Each row was made from one path, in order. Every step used is in the known rows, and no mark comes twice. Write each row's path.
In the rows, zero is written as 128.
Known rows:
vone, nibeb: [124  80 103 110 126 114 129 119 139 117 127 131 134 133 135 120 129 114
 140 128 119 123 178 124 118 127 107 124 115 160 123 120 117 140 122  79
 124 131 126]
lemi, refo: [119 100 139 141 140 114 121 125 133  97 121 135 120 127 211 143 125 121
 129 137 132 128 144 121 123 133 130 121 124 187 138 127 139 144 118  82
 131 128 120]
kigim, nibeb, makiv: [112 103 103 113 113 115 124 127 121 162 111 128 144 125 131 139 134 124
 148 140 132 136 121 121 124 127 116 111 111 173 130 132 128 144 134  57
 133 128 170]
pasef, nibeb, kigim: [124 116 111 125 133 116 151 122 126 144 134 126 134 130 133 131 121 121
 148 141 128 135 167 120 122 128 120 126  93 181 118 124 124 141 154  61
 127 159 123]
ponar, nibeb, vili, vupe, mose: [152 139 130 111 147 144 119 101 111 156 126 143 122 121 134 137 115 150
 112 130 126 126 103 153 128 125 147 161 124 105 120 131 114  92 132 157
 127 129 112]
vili, nibeb, virif: [132 121 105 134 124 118 117 113 129 136 125 126 134 132 128 115 123 150
 150 136 106 132 133 124 126 129 108 143 123 124 133 121 130 124 133 104
 126 138 171]
nibeb, vili, vupe, mose, refo: [123 145 137 124 161 139 126 113 124 114 127 141 113 121 122  89 125 148
 118 125 141 139 107 131 131 130 146 141 157  80 120 125 121  94 128 154
 129 129 126]
ponar, nibeb, virif: [147 110 119 115 131 125 107 115 124 156 125 119 134 126 131 120 121 124
 145 129 122 125 121 139 118 130 113 132 130 124 127 129 126 139 136  69
 128 133 129]
lemi, refo, mose, vupe: [126 144 133 149 152 125 113 131 141 100 132 121 133 127 172 149 147 106
 111 107 142 133 125 126 131 132 142 128 173 135 136 130 145 152 119 127
 135 120 107]
foza, refo: [ 96 107 127 119  85 126 123 142 126 127 130 126 128 134 139 123 131 132
 134 139 140 130 139 122 129 137 118 147  82 173 128 133 131 145 120 108
 128 133 129]
kigim, nibeb: [115 113 107 120 132 119 114 126 131 138 128 131 138 123 134 130 135 117
 146 136 128 131 136 116 122 130 121 121 105 178 134 137 134 146 138  64
 132 129 154]
mose, vupe, vili, nibeb, bosag: [145 185 149 132 110 143 131 156 118 131 144 121 137 132 134 127 118 144
 134 135 119 119 108 133 129 128 123 151 137  60 128 119 130 113 131 167
 126 128 113]
lemi, refo, mose, nibeb: [118 104 133 152 149 117 115 127 143 131 123 129 134 128 172 182 146 108
 108 109 132 142 141 120 125 131 145 119 155 133 132 139 144 147 118  99
 136 125 149]
nozu, refo, lemi: [156 106 167 141 132 139 128 117 131 105 141 131 114 128 148 110 130 116
 137 150 127 118 146 125 131 128 131  91 149 156 141 142 144 141 110 142
 124 128 130]
pasef, nibeb, bosag: [131 114 145 121 126 113 120 120 123 140 133 131 128 128 147 132 117 129
 128 133 128 134 169 120 119 128 116 126 107 100 126 120 136 137 153  57
 123 155 104]
nibeb, vili: [125 115 120 104 125 130 120 121 116 123 121 138 117 131 146 135 114 125
 137 133 135 134 129 128 130 126 113 138 103 159 128 123 120 121 123  66
 130 129 139]
bosag, nibeb, ponar: [121 100 109 119 127 118 143 115 123 148 130 125 126 129 136 134 122 123
 133 128 115  92 104 122 129 124 104 101  67 109 137 121 116 145 135  75
 128 128  77]
mose, vupe, vili, nibeb: [139 186 118 133 114 149 137 156 124 116 131 119 143 130 127 129 119 138
 141 137 113 109 123 135 130 127 126 139 123 122 131 124 130 115 129 175
 128 123 138]
ponar, nibeb, vili, vupe, mose, refo: [149 142 139 122 165 150 121 105 119 145 128 135 124 123 120  90 123 140
 114 126 133 128 105 150 129 134 148 150 167  72 118 134 119  97 135 155
 131 123 102]
foza, refo, mose, vupe, vili, nibeb: [120 183 125 143  79 147 122 172 130 150 137 108 147 134  92 121 143 132
 111 117 130 119 123 140 139 138 131 165 137 112 127 135 136 123 115 239
 131 122 136]
vupe, mose: [117 136 112 125 134 120 129 111 131 110 121 127 115 130 132 134 126 132
 119 130 121 125 136 120 125 126 136 124 106 117 125 127 120 129 129  98
 121 125 132]
vupe, mose, nibeb, bosag: [117 137 146 120 136 116 127 111 129 155 136 126 124 132 131 167 127 134
 116 123 122 146 114 113 118 127 138 129 118  10 121 127 121 128 131  76
 119 133 136]
vupe, mose, refo, foza: [115 136 127 135 130 119 129 113 151  95 141 118 118 132  89  99 136 124
 118 133 123 135 137 124 125 132 142 102 185  80 125 134 124 133 125 193
 124 123 129]
foza, refo, nozu: [102  91 159 120  74 121 123 150 119 124 130 122 124 135 111 131 138 122
 131 115 132 133 141 123 134 134 122 128 123 166 129 137 145 148 115 151
 119 130 138]
vupe, vili, nibeb: [137 143 123 136 105 134 132 152 125 118 121 131 128 130 128 127 115 139
 135 143 111 116 142 135 128 127 121 137 105 160 129 126 127 109 124 151
 127 128 148]
vupe, vili: [128 137 126 125 115 134 129 161 123 109 123 126 119 123 139 130 117 122
 135 139 136 124 134 128 127 128 127 117 110 164 126 125 125 126 122 116
 127 128 126]
bosag, nibeb, kigim: [122 114 105 121 137 114 159 120 128 151 142 127 127 129 124 126 119 115
 147 143 118 107  99 119 126 125 102 125  83 168 122 120 113 147 132  63
 126 129 116]
vone, nibeb, vili, vupe, mose, refo: [131 116 128 111 159 133 126 111 133 133 129 140 123 127 124  79 129 139
 120 120 133 134 142 133 119 133 131 150 169  72 116 120 110  95 122 160
 124 134 122]
bosag, nibeb: [121 109 108 119 134 120 136 119 129 132 128 130 131 126 132 137 119 122
 131 137 111  92 123 122 127 124 106 121  89 153 131 123 127 145 129  65
 127 119 127]
refo, mose, vupe, vili, nibeb, pasef: [144 189 115 141 126 141 136 158 127 144 103 114 143 131  90 120 135 126
 117 108 122 121 104 138 137 125 133 144 123 119 138 124 125 115 134 201
 131  93 111]
vili, vupe, mose, refo, foza: [124 140 130 147 135 130 130 111 148  90 149 127 120 120  94 101 132 147
 114 135 136 143 124 130 127 126 155 111 200  84 122 132 128 117 129 252
 126 134 120]
vupe, mose, nibeb, kigim: [112 140 113 124 140 121 160 115 130 161 133 120 126 133 117 160 129 123
 134 131 123 145 113 111 120 130 138 126 105  90 114 130 115 132 132  83
 123 137 154]
mose, refo: [117 108 130 133 146 122 130 128 139  93 127 126 128 129 130  84 133 113
 137 130 135 126 145 119 122 134 124 102 141 137 127 129 128 144 132  72
 132 123 119]
bosag, nibeb, makiv: [121 107 108 114 118 115 146 119 122 158 110 128 135 128 130 145 118 126
 136 140 114  98 106 126 129 122 102 120  90 143 126 119 121 145 128  61
 125 124 145]
foza, refo, mose, nibeb: [ 98 108 130 134  92 126 118 143 138 164 133 119 141 133 100 159 151 116
 108 111 141 147 136 122 131 135 132 140 118 118 123 143 136 149 117 124
 134 132 159]
refo, lemi: [129 103 126 140 125 117 132 129 134 108 135 131 116 130 114 147 128 117
 138 154 130 124 147 125 134 121 129 114 142 163 140 128 138 141 117 140
 131 132 124]
nibeb, virif: [123 116 115 121 130 118 113 123 127 128 124 125 123 124 133 120 123 132
 151 130 133 142 126 120 125 129 110 126 121 132 130 119 129 140 130  66
 126 137 148]
kigim, nibeb, vili, vupe: [126 122 113 112 131 137 109 128 117 151 134 150 134 113 141 133 123 142
 144 138 141 145 106 130 129 124 126 145 117 176 131 132 130 109 135 125
 138 138 156]
pasef, nibeb: [122 114 117 124 127 121 124 122 127 122 124 132 137 126 142 134 118 125
 134 134 121 121 188 121 122 127 125 121 105 163 128 127 135 139 152  65
 126 152 128]
refo, mose, vupe, vili: [137 181 130 134 124 141 121 164 131 116 132 111 133 123 100 135 137 112
 115 108 144 128 112 135 136 126 139 125 149 115 125 126 124 135 120 159
 133 120 112]
mose, vupe, vili, nibeb, kigim: [142 187 115 132 116 142 162 157 121 132 140 115 139 133 118 123 120 129
 154 143 119 118 105 132 129 128 122 146 119 138 123 122 122 116 131 170
 130 131 129]
nibeb, vili, vupe, mose, refo, foza: [126 143 135 127 130 138 124 112 134 112 145 136 112 123  96 105 123 147
 115 132 140 149 107 137 133 127 149 132 199  73 124 130 121  94 123 247
 129 135 128]

Write each row's path:
[125 137 124 135 145 131 129 113 127 106 130 137 117 117 130 133 124 157
 118 132 133 132 125 127 130 121 145 130 117 121 124 125 120 112 132 163
 122 133 125] -> vili, vupe, mose
[151 107 150 120 128 119 119 116 125 147 137 127 129 133 142 127 118 119
 123 132 126 125 120 138 122 128 116 133 120  99 123 129 121 141 139  62
 129 130  79] -> ponar, nibeb, bosag
[139 192 116 127 119 149 146 157 120 131 101 118 144 132 124 121 116 138
 144 132 117 112 108 130 129 127 125 147  93 133 141 121 129 110 135 175
 129  96 115] -> mose, vupe, vili, nibeb, pasef
[149 186 147 144 118 135 118 157 128 139 142 115 134 132 100 126 136 133
 108 110 124 129 105 136 136 127 131 148 162  45 125 123 133 118 128 190
 128 123 109] -> refo, mose, vupe, vili, nibeb, bosag
[113 121 138 124  94 143 115 141 121 181 138 139 136 124 107 161 141 141
 108 111 157 158 109 135 136 129 138 168 127 115 120 138 132 110 117 187
 138 138 161] -> foza, refo, mose, nibeb, vili, vupe
[120 110 126 136 121 121 130 126 148  88 146 121 125 132  98  96 133 113
 134 138 133 134 143 125 124 131 128  97 177 130 128 132 129 146 125 172
 135 126 124] -> mose, refo, foza
[136 147 114 128 117 133 145 152 121 137  91 129 127 132 126 120 112 138
 139 139 112 118 127 131 130 127 120 138  75 166 139 123 123 103 133 157
 126 102 125] -> vupe, vili, nibeb, pasef
[150 108 161 127 110 142 123 111 140  96 150 124 120 129 149 111 126 124
 130 139 125 124 143 129 124 128 123  81 146 160 130 144 135 143 115 174
 123 129 139] -> nozu, refo, foza
[149 111 123 100 124 139 113 115 114 152 123 133 129 133 140 133 112 113
 129 133 125 120 122 147 125 127 117 151 109 153 125 131 118 122 130  75
 134 123 119] -> ponar, nibeb, vili
[130 119 108 133 127 120 141 116 126 127  94 134 132 137 129 118 115 139
 141 136 105 121 136 123 125 125 114 136  73 169 141 124 126 119 142 114
 128 103 128] -> vili, nibeb, pasef
[127  87 105 104 128 113 140 119 134 136  96 131 135 134 133 112 126 113
 142 124 122 124 160 122 117 124 105 133  82 167 133 115 110 136 128  76
 122 106 104] -> vone, nibeb, pasef
[145 188 114 147 126 137 151 156 130 142 143 110 140 133  89 124 138 123
 128 118 125 130 103 137 138 127 130 142 152 126 118 125 120 121 126 193
 133 128 127] -> refo, mose, vupe, vili, nibeb, kigim
[119  93 159 134 137 118 131 135 129  86 128 125 123 131 103  95 144 109
 135 107 128 131 142 118 128 132 130  88 181 131 129 135 146 150 128 113
 122 124 126] -> mose, refo, nozu
[118 116 116 115 136 122 145 126 129 146  94 129 139 130 132 158 121 120
 143 126 127 136 123 112 119 126 125 120  74 135 136 129 126 135 140  63
 130 105 136] -> mose, nibeb, pasef
[154 151 163 133 155 150 115 116 135 103 140 116 135 127 139  98 145 112
 114  99 137 118 123 127 130 130 134  93 149 110 127 142 138 151 121 124
 128 118 124] -> nozu, refo, mose, vupe
[120 141 129 134 145 136 136 111 130 135 130 137 132 118 125 170 126 154
 120 128 127 141 121 122 122 121 154 127 119  77 121 133 127 113 136 154
 125 137 153] -> vili, vupe, mose, nibeb
[133 118 129 115 129 137 122 124 114 117 129 149 119 119 146 134 113 147
 135 135 146 139 115 135 131 119 126 148 111 163 125 122 122 104 128 132
 133 134 132] -> nibeb, vili, vupe
[128 144 126 116 139 139 122 111 116 128 126 145 109 120 137 136 116 160
 118 130 136 140 108 135 133 122 141 152 119 115 123 122 116  91 125 160
 124 132 135] -> nibeb, vili, vupe, mose
[130 137 137 161 158 127 134 119 140 101 139 133 112 120  95  98 135 143
 123 145 136 130 128 129 135 126 159 118 202  81 133 131 136 117 122 216
 126 133 109] -> vili, vupe, mose, refo, lemi
[124  73 107 107 110 110 137 118 130 142 108 127 139 136 135 134 129 118
 141 134 126 125 160 128 119 125 102 124 118 154 119 113 113 139 117  69
 124 133 147] -> vone, nibeb, makiv
[129 117 105 135 124 117 157 117 125 127 137 131 129 138 127 117 121 133
 151 146 109 131 132 124 127 126 112 141 103 175 121 123 116 126 134 110
 129 138 141] -> vili, nibeb, kigim
[103 105 129 136  97 118 112 143 135 137 131 120 129 133 107 124 149 121
 109 115 146 135 142 128 136 136 126 142 112 158 125 136 132 146 114 134
 130 127 126] -> foza, refo, mose
[134 116 142 138 121 115 126 115 127 127 135 136 124 137 142 124 118 146
 129 138 110 129 136 125 124 126 107 137 112  97 128 120 126 125 135 101
 125 133 125] -> vili, nibeb, bosag
[125 103 120 124 123 117 135 117 118 139 123 124 133 128 142 137 122 126
 133 126 126 124 172 121 125 127 118  97  81 124 133 123 126 135 154  71
 129 160  85] -> pasef, nibeb, ponar
[146 185 120 146 121 140 129 156 131 124 131 118 142 130  92 128 139 126
 112 113 118 115 123 140 136 126 136 143 151 109 127 129 132 119 127 198
 132 119 136] -> refo, mose, vupe, vili, nibeb
[ 97 103 124 129  80 119 127 141 128 190 113 118 147 136 100 168 150 120
 110 115 146 147 122 127 130 134 128 138 119 109 118 139 131 145 112 122
 133 131 178] -> foza, refo, mose, nibeb, makiv
[134 122 122 112 139 138 131 119 113 147 135 150 122 116 138 137 109 147
 134 137 125 105  91 137 132 118 113 147  98 150 128 119 122 109 131 122
 129 128 130] -> bosag, nibeb, vili, vupe
[129 129 171 124 153 136 125 122 114 109 127 137 106 122 100 100 133 145
 115 101 133 146 106 132 137 128 152 124 192  76 124 132 134  99 125 186
 118 128 131] -> nibeb, vili, vupe, mose, refo, nozu
[132 171 143 146 134 138 113 171 136 110 129 112 129 121 169 148 138 105
 109 109 146 128 117 134 136 134 149 129 171 133 135 129 141 139 113 168
 134 118 104] -> lemi, refo, mose, vupe, vili
[157 114 132 112 135 147 119 115 109 146 131 145 130 120 144 134 112 139
 128 134 135 128 111 154 128 121 130 154 125 159 123 129 118 107 134 141
 136 131 112] -> ponar, nibeb, vili, vupe
[121  84 168 138 126 112 121 136 123  91 124 130 115 127 183 155 135 110
 126 113 124 133 142 121 130 131 135 102 156 181 139 133 154 152 115 129
 121 127 127] -> lemi, refo, nozu
[132 151 127 119 146 140 120 108 113 147 123 144 124 117 134 142 110 161
 115 129 129 137 151 135 129 123 144 153 116 108 122 123 129  90 146 148
 124 159 138] -> pasef, nibeb, vili, vupe, mose
[121 102 134 140 106 116 119 124 143  91 140 129 122 128 178 154 126 120
 126 146 130 137 143 128 126 129 132 111 163 179 140 132 141 145 114 179
 133 131 125] -> lemi, refo, foza
[127 150 121 130 139 128 119 131 136 105 136 117 138 128 104 136 144 114
 115 103 140 128 124 127 133 123 133 122 151 117 126 128 128 150 129 120
 133 123 116] -> refo, mose, vupe
[120 132 132 152 154 118 133 120 141 105 132 121 113 132  90 102 136 118
 122 145 124 124 138 120 131 133 146 111 186  76 135 130 133 132 117 154
 125 123 118] -> vupe, mose, refo, lemi
[112 101 107 119 127 116 125 123 124 150 128 124 135 126 136 132 142 117
 144 128 132 131 116 116 125 131 115  99  89 136 140 136 125 142 143  69
 135 135 102] -> kigim, nibeb, ponar
[116 118 159 134 147 119 132 125 131  96 122 115 112 132  95  98 143 120
 118 101 118 131 134 117 128 134 146  94 186  78 125 134 137 136 126 136
 113 121 128] -> vupe, mose, refo, nozu
[171 184 162 148 134 165 121 143 132 119 138 116 138 129 129  98 140 127
 111 108 115 108 123 139 134 131 137 112 153 106 127 143 141 116 115 200
 127 116 141] -> nozu, refo, mose, vupe, vili, nibeb
[126 119 110 102 126 128 129 120 117 152 125 139 123 129 135 138 111 121
 132 136 114 100 103 127 131 125 103 145  81 145 131 120 121 125 124  57
 128 120 137] -> bosag, nibeb, vili
[123 100 136 153 145 108 107 128 141 105 122 133 118 126 175 147 144 111
 105 112 138 136 144 127 131 133 134 120 152 174 134 132 139 148 114 105
 133 123 117] -> lemi, refo, mose
